What can hang from each mark:
G: E L R Z
E: D G N
Z: C D E G N R
C: D L R Z
D: E Z
R: C E G L N Z
N: E R Z
L: C G

Every row comes from one small tree of marks. The marks that hang from a mark follow it in brackets, in alphabetical order. Every link used is in the known rows. Which tree was each row made from?
In the rows, zero is written as 128.
Known rows:
R(L(C) Z): [101 162 162 122 159 134 148 154 160 132 116 111  59 128 150 142 110 132
 141 142 124 109 123 142 125 141 111 107 111  98 137 189 114  80 112 145
 140]
R(E): [132  94 127 102  81 171 143 145 142 118  84 146 101 133 112 140 131 112
 147 128 125 129 118 141 141 105 133 118 129 116 116 148 102 130 139 140
 136]
E(G(L R)): [135 146 148 123 120 104 123 126 158  95 146  87 141 133 136 135 129 131
 166 128 145 153 127 102 111 115 101 139 209 155 113 105 107 156 127 127
 141]
N(E R(C(L) G) Z(D)): [111  78 143 122 140 108 166 164 155 162 139 133 108 109 122  87 116 136
 110 207 116  76 124 188 180 162 147 140  64 122 146 200 157 112 126 119
 120]
C(Z): [128 142 112 142 108 148 132 131  98 144 117 122 130 126 138 132 139 124
 127 112 139  98 122 121 125 122 129 117 121 114 136 129  97 156 119 154
 134]
D(E(G)): [106 122 119 111 111 126 144 143 130 102 126 123 122 155 126 130 161 112
 143 119 145 164 100 120 147  79 132 123 154 120 113 122 106 130 116 128
 161]
G(E R): [168 144 153 108 110 131 136 103 161 117 141  89 130 115 137 106 120 122
 116  85  95 143 125 137 101 123 117 137 160 166 115 127 129 188 152 124
 167]
N(E(G) Z): [109 125 106 122  76 127 156 149 194 118 143 113 116 107 130 111 189 109
 144 158 132 114  96 127 158 101 125 136 115 114 127 158 112  99 102 137
 142]
N(R(Z)): [134 131 125 124 136 113 155 127 172 144 131 127  91 108 147  92  85 112
 131 150 125  90 128 152 160 156 137 117 108 110 115 175 121 152 109 138
 152]
C(L R Z(E(D G N))): [147 162 113 151  74 177  95 150  73 147 141 186 167 133 130 119  98 148
 118 140 136  81 150 149 107 107 152 162 152 148 175  85 110 190  97 144
 126]
E(G(R(L(C)) Z) N): [122 162 142 133 136 102 121  95 167  65 166  83 100 126 169 104 106 122
 155 129 125 127 138  86 131 120 129 137 200 106 120 128 137 100  97 120
 115]
E(D(Z) G(L)): [ 90 150 121 115 105 110 125 148 176  87 156  99 155 146 155 146 168 126
 140 121 120 185 127  75 124  82 151 145 201 121 123  92 139 152  91 119
 144]
R(L(G(E)) Z): [114 164 168  92 129 122 149 156 193 130 123  93 111 111 151 159 116 138
 130 141 130 106 117 165 113 144  86 112 123 116 158 155 123  95 133 132
 148]
C(D R(L N) Z(E(G))): [159 124 115 151  97 167 113 105  88 170  89 195 157 117  74 111  76 147
 113 126 164  85 175 193 108 116 104 103 154 142 181 114 110 156 117 140
 155]
L(C(D) G(R)): [124 158 148 120 174 121 132 146  92 128 140  68  99 156 127 112 136 152
  92 135 126 176 169  95  92 165  75  95 119 132 157 166 113 104 142 157
 135]
R(C(Z(N))): [121 107 130 140 156 136 142 116  69 158 104 125 141 159 132 121 133 134
 132 127 137 104 122 122 126 123 140 120 119 105 125 158  93 131 121 139
 118]
G(Z(D E R(L(C) N))): [152 124 124 159 144 113 122  76 143 122 129 185 136 102 123 135 103 126
 106 107 122 152 135 166 132 141 144 126 105 120 101 126 181  69 135 113
 109]
D(E(G(R Z(C N)))): [126 123 130 131 146 126 121 110 123 108 135 119 130 141 141 101 158 115
 144 109 144 182 115 115 128  84 130 125 149 126 109 122 136 132 114 110
 143]
N(Z(D)): [127 115 103 144 129 124 150 152 184 131 134 120 118 103 127 124 156 116
 102 131 120  94 125 115 146 146 143 120 108 131 120 137 140 105 131 139
 113]
G(R): [158 139 139 123 123 133 132 114 149 116 129 104 105 122 138  88 111 120
 131 112 122 138 133 124  99 140 125 108 156 146 110 138 117 179 137 135
 151]
C(Z(D R)): [156 135  92 159 131 130 121  96  93 153 114 161 142 122 118 135 136 130
 108 115 141 110 140 132 133 145 147  95 112 122 114 111 140 142 129 137
 129]
E(G(L(C))): [104 149 140 129 130  97 131 150 127  94 147  88 129 154 131 171 144 134
 161 131 140 153 118  79 135 111 103 146 185 132 115 118  90 107 120 143
 129]
D(E(G) Z): [ 82 129 124  93 110 136 138 145 154 116 124 130 119 146 144 100 200 102
 145 110 140 143 101 137 142  60 144 116 121 103 122 134 149 122  89 113
 156]
D(E): [111 117 123 113 113 147 146 130 126 118 115 134 112 142 128 132 147 104
 124 111 123 159 102 136 135  94 144 116 117 129 114 132 101 143 128 131
 148]
D(E Z(C(R(N)) G)): [110 105 127 100 154 145 110 185  88 149 114 144 127 148 121  90 164 109
 155 117 142 134 114 122 129 105 147  97  82 113 125 127 162 136 115  98
 143]
G(L): [117 137 147 129 114 131 128 122 146 117 126 109 140 120 134 189 116 119
 142 119 111 140 116 119 110 131 118 144 149 166 116 106  79 150 144 139
 102]
C(L(G) R): [141 165 156 119 115 145 111 191  96 141 134 132 153 134 122 138  98 154
 129 166 149  88 148 162  89 157 102 118 145 168 174 116  92 162 134 159
 129]
L(C(Z(E(D) N)) G): [110 159 114 127 153 123 128 123  59 131 158 108 120 156 136 146 156 143
  85 128 122 163 138  95 115 137 115 138  72  99 155 140 114  82 131 150
 109]
R(G(Z(C))): [127 107 148 126 144  95 124 183 119 111 126  95 112 136 157 146 134 144
 135 108 133 135 121 101 138 157  95 111 157 103 123 134 140 107 150 132
 116]
R(L(C(D) G(E)) N(Z)): [ 90 136 170 105 174 114 152 107 160 118 147  87 106 108  93 149  98 133
 114 162 123  98 140 161 131 137 104 120 104 128 171 179 120  56 144 137
 124]
G(E Z(C)): [144 137 148 144 136 121 117 146 125 122 140  93 161 119 159 149 146 130
 120  67 101 153 113  90 126 118 111 145 133 130 113 123 134 123 135 125
 128]
L(G): [119 146 128 101 118 108 141 163 129 110 137  87 135 138 135 151 139 132
 117 135 139 135 120 109 117 153  97 106 128 120 140 127  95 114 146 150
 133]
Z(C(L) D(E) N): [126 109 107 169 186 134  91  97  35 139 118 167 148 148  84 149 124 131
  98 101 113 156 128  81 135 117 179 157  74 160 105  83 137 136 147 103
  99]
R(Z(C(D))): [129 127 120 145 150 146 126 172 132 159  95 123 108 134 139 117 134 128
 128 107 128 125 131  86 130 139 113  97 119 113 122 154 113 128 115 139
 146]
N(E Z): [114 121 109 124  79 148 158 137 189 134 132 124 106  95 132 113 175 101
 126 151 110 109  97 144 147 116 136 130  78 124 128 168 107 112 114 142
 129]
C(Z(E(G))): [136 135  97 139  79 141 129 133  98 136 123 151 147 134 128 131 147 129
 126 101 146 110 113 123 134 101 122 146 125 109 131 110 104 141 116 143
 142]
Z(C D G(E(N)) R): [181 104  89 145 178  73  94 141  61 126 134 142 164 148  87 161 112 144
 124 102 116 150 133  42 158 189 146 121 117 139  67  62 176 117 175  86
 122]

Which tree is each row?
[109 102 108  95  74 182 136 119 169  98 107 148  94 132 139 121 133  95
 127 125  85 141 130 112 146  88 188 126 133  96 122 134 135 139 109 121
 122] => R(E(D(Z) N))
[133 151 149 144 125 159 105 157  76 154 130 111 157 117 120 110 102 148
 164 157 158  79 131 149 102 133 124 163 129 156 165 105 133 184 136 139
 126] => C(L Z(G(R(N))))
[124  80 128 138 153 142 147 122  71 160 103 157 154 147  98 102  99 124
 124 129 137 100 120 149 140 111 168 118 111 103 131 161 128 110 131 124
 133] => R(C(Z(D E)) N)
[143 117 113 117 126  90 125   4 141 108 124 177 105 118 105 162 109 129
 121 147 110 160 127 174 140 147 150 123 124 125  96 114 141 122 150 103
 120] => Z(N(E(D)) R(G L))
[154 144 181 159 172 136  89 113 138 125 143  87 152 101 175 129 113 130
 150 102 113 176 142 103  72 144 102 131 152 174 113 119 132 160 136 115
  84] => G(L R Z(C))
[126 113  94 130  91 137 151 138 192 122 144 146 123 108 136 120 155 113
  97 120 105 120 113 120 140 121 149 150 105 125 117 132 122 122 123 136
 122] => N(Z(E(D)))
[134 128 107 154 152 136 124 114  54 157 115 149 115 149  96 126 127 142
 113 121 134 144 152 115 132 143 112 126  93 116 131 142 127 102 134 145
 129] => L(C(D Z(E G R(N))))
[123 134 144 116  93 136 140 137 153 125 124 109 129 131 138 115 150 121
 161 147 128 163 105 135 120 100 116 132 149 132 125 151 108 137 110 124
 154] => N(E(G(L R(C Z))))
[146 127 118 141 135 142 120 152  88 149 116 121 140 125 120 114 129 138
 127 127 151 131 135 136 114 138 129 118 115 131 142 100 163 158 143 118
 139] => C(Z(D(E) G(R(L))))
[147 115  89 156 181  94 112   6 106 124 131 187 139 136  89 158 142 119
 105 121 125 184 139 136 149 126 169 129 112 150  76  85 171  95 142  95
 104] => Z(D(E(G(L(C)))) N R)
[169 112 103 133 107 122 105  65 132 119 146 151 168 117 113 140 104 129
 122 112  99 205 128 119  93 138 141 214 131 174 104  41 162 174 170  87
 102] => Z(E(D) G(L R) N)
[126 110  97 119 127 120 104 130  94 140 120 160 138 137 116 115 162 119
 135  87 121 125 107  91 131 124 140 162  62 112  98  95 160 120 133  98
 111] => D(Z(C E G N))
[103  95 175 129 177 107 128 129 134 114 140 101 117 115 131 160 106 125
 135 135 119 153 129 157 139 137 125 128 149 129 145 140 180  73 160 114
  91] => R(G(L(C) Z(D(E))) N)
[108 118 121 101 100 128 129 155 133 135 128 151 130 133 137  98 128 119
 140 126 115  86 110 136 140 128 151 169  82 110 122 120 160 129 115 107
 116] => D(Z(E(N(R(C(L)))) G))
[116  97 152 101 146 116 150 155 182 135 115 110  84 112 137 111 104 117
 154 146 138  88 114 169 154 143 122  99 156  93 146 172 168  94 142 125
 145] => R(G N Z)
[134 146 139 115 117 149 120 150 136 156  90 146 130 125 110 118 112 147
 102 132 142 101 180 174  86 153  85  68 140 145 176 132 119 147 118 143
 145] => C(D(Z) R(L(G)))
[114 155 141 123 124 143 106  81 127 156 114 137 174 121 103 143 142 152
  96 129 120 115 159 168 100 126 103 156 106 179 166 100 143 147 133 130
 116] => C(D(Z(N R)) L(G(E)))
[136 147 133 156 156 103  96 100 150  85 171  88 168 132 164 126 137 138
 140 113 120 226 148  55 101 102 139 153 218 143 111  83 152 160 107 105
 121] => E(D G(L R Z(C N)))
[137 108 121 134 152 120 129 185 138 139 136 119 109 122 131 119 146 129
 128 135 133  79 129  96 141 160 117  97 117 124 123 152 108 116 131 141
 113] => N(Z(C(R(G))))
[139 129 114 158  92 167  98  79  77 167  99 195 157 123 101 144 100 157
  98 126 128  85 160 171 121 133 119 161 115 162 160  90 122 164 133 138
 103] => C(D L Z(E(N) R(G)))
[100  90 166 123 159 130 134 187  55 151 109 118 133 172 136 137 120 162
 125 152 136  89 126 145 138 137 133 129 138 114 161 148 136 122 143 127
 107] => R(C(L Z(D(E(N)))) G)
[103 133 157 108 118 152 153 106 194 135 105 139  86  89 117 118  83 103
 161 162 126  96 102 202 137 110 144 108 107 105 146 186 129  97 112 121
 158] => R(L N(E) Z)
[139 134 133 116 130 104 132 134 132 124 137 125 161 132 151 140 145 140
 113 131 143 153 124 140 112 155  93 112 112 113 127 132 131  82 139 133
 113] => L(G(Z(E R(C))))
[120 154 137 146 111 154 109 181  68 153 125 115 160 128 125 142 121 152
 158 151 158  78 122 134 113 133 118 169 121 146 163  97 115 172 132 149
 121] => C(L Z(G))
[160 129 128 130 114 141 119 173  80 161 114 139 123 131 138 122 119 146
 127 132 156  75 151 161 115 158 103  79 156 119 165 131 117 165 133 154
 136] => C(R(G) Z)
[178 101  70 157 142  80  98 121  64 122 123 217 161 160  77 145 130 143
 105  83 138 168 127  63 160 142 147 119 113 125  53  77 148 101 145  98
 139] => Z(C D E(G) R)
[123 126 125 115 130 134 137 108 149 115 128 124 114 140 136  98 157 109
 144 122 143 166 112 137 132  82 133 123 151 128 115 130 133 139 113 114
 159] => D(E(G(R(Z(N)))))
[137 147 124 124 132 104 124  87 142 119 144 114 151 113 148 143 152 128
 117 139 138 158 127 143 115 153 102 115 106 120 130 124 136  89 136 131
 105] => L(G(Z(N(E) R)))
[110 129  88 134 113  99 140 126 185  80 162 104 115 125 138 125 141 110
 132 138 123  84 123  64 174 121 156 142 174 107 114 110 131  88 103 125
 109] => E(G N(Z(D)))
[149 119 165 112 110 172 118  99 171 115 119 115 126 112 137 137 104 118
 144 132  98 185 145 142  83 115 133 134 169 178 122 119 120 192 146 118
 116] => G(L R(E(D)))
[116 120 124 128 136  96 160 112 183 128 154 147  89 104 114 105  95 131
 112 167 128  77 139 160 173 147 118 156  85 118 125 177 117  96 111 133
 128] => N(R(L(C(D))) Z(E(G)))
[117 136 120 117 118 109 144  76 155  92 145 126  83 114 138 128  50 102
 126 143  95  73 128 119 163 152 167 136 128 114 109 138  90 142 117 130
 113] => E(N(R(L)))
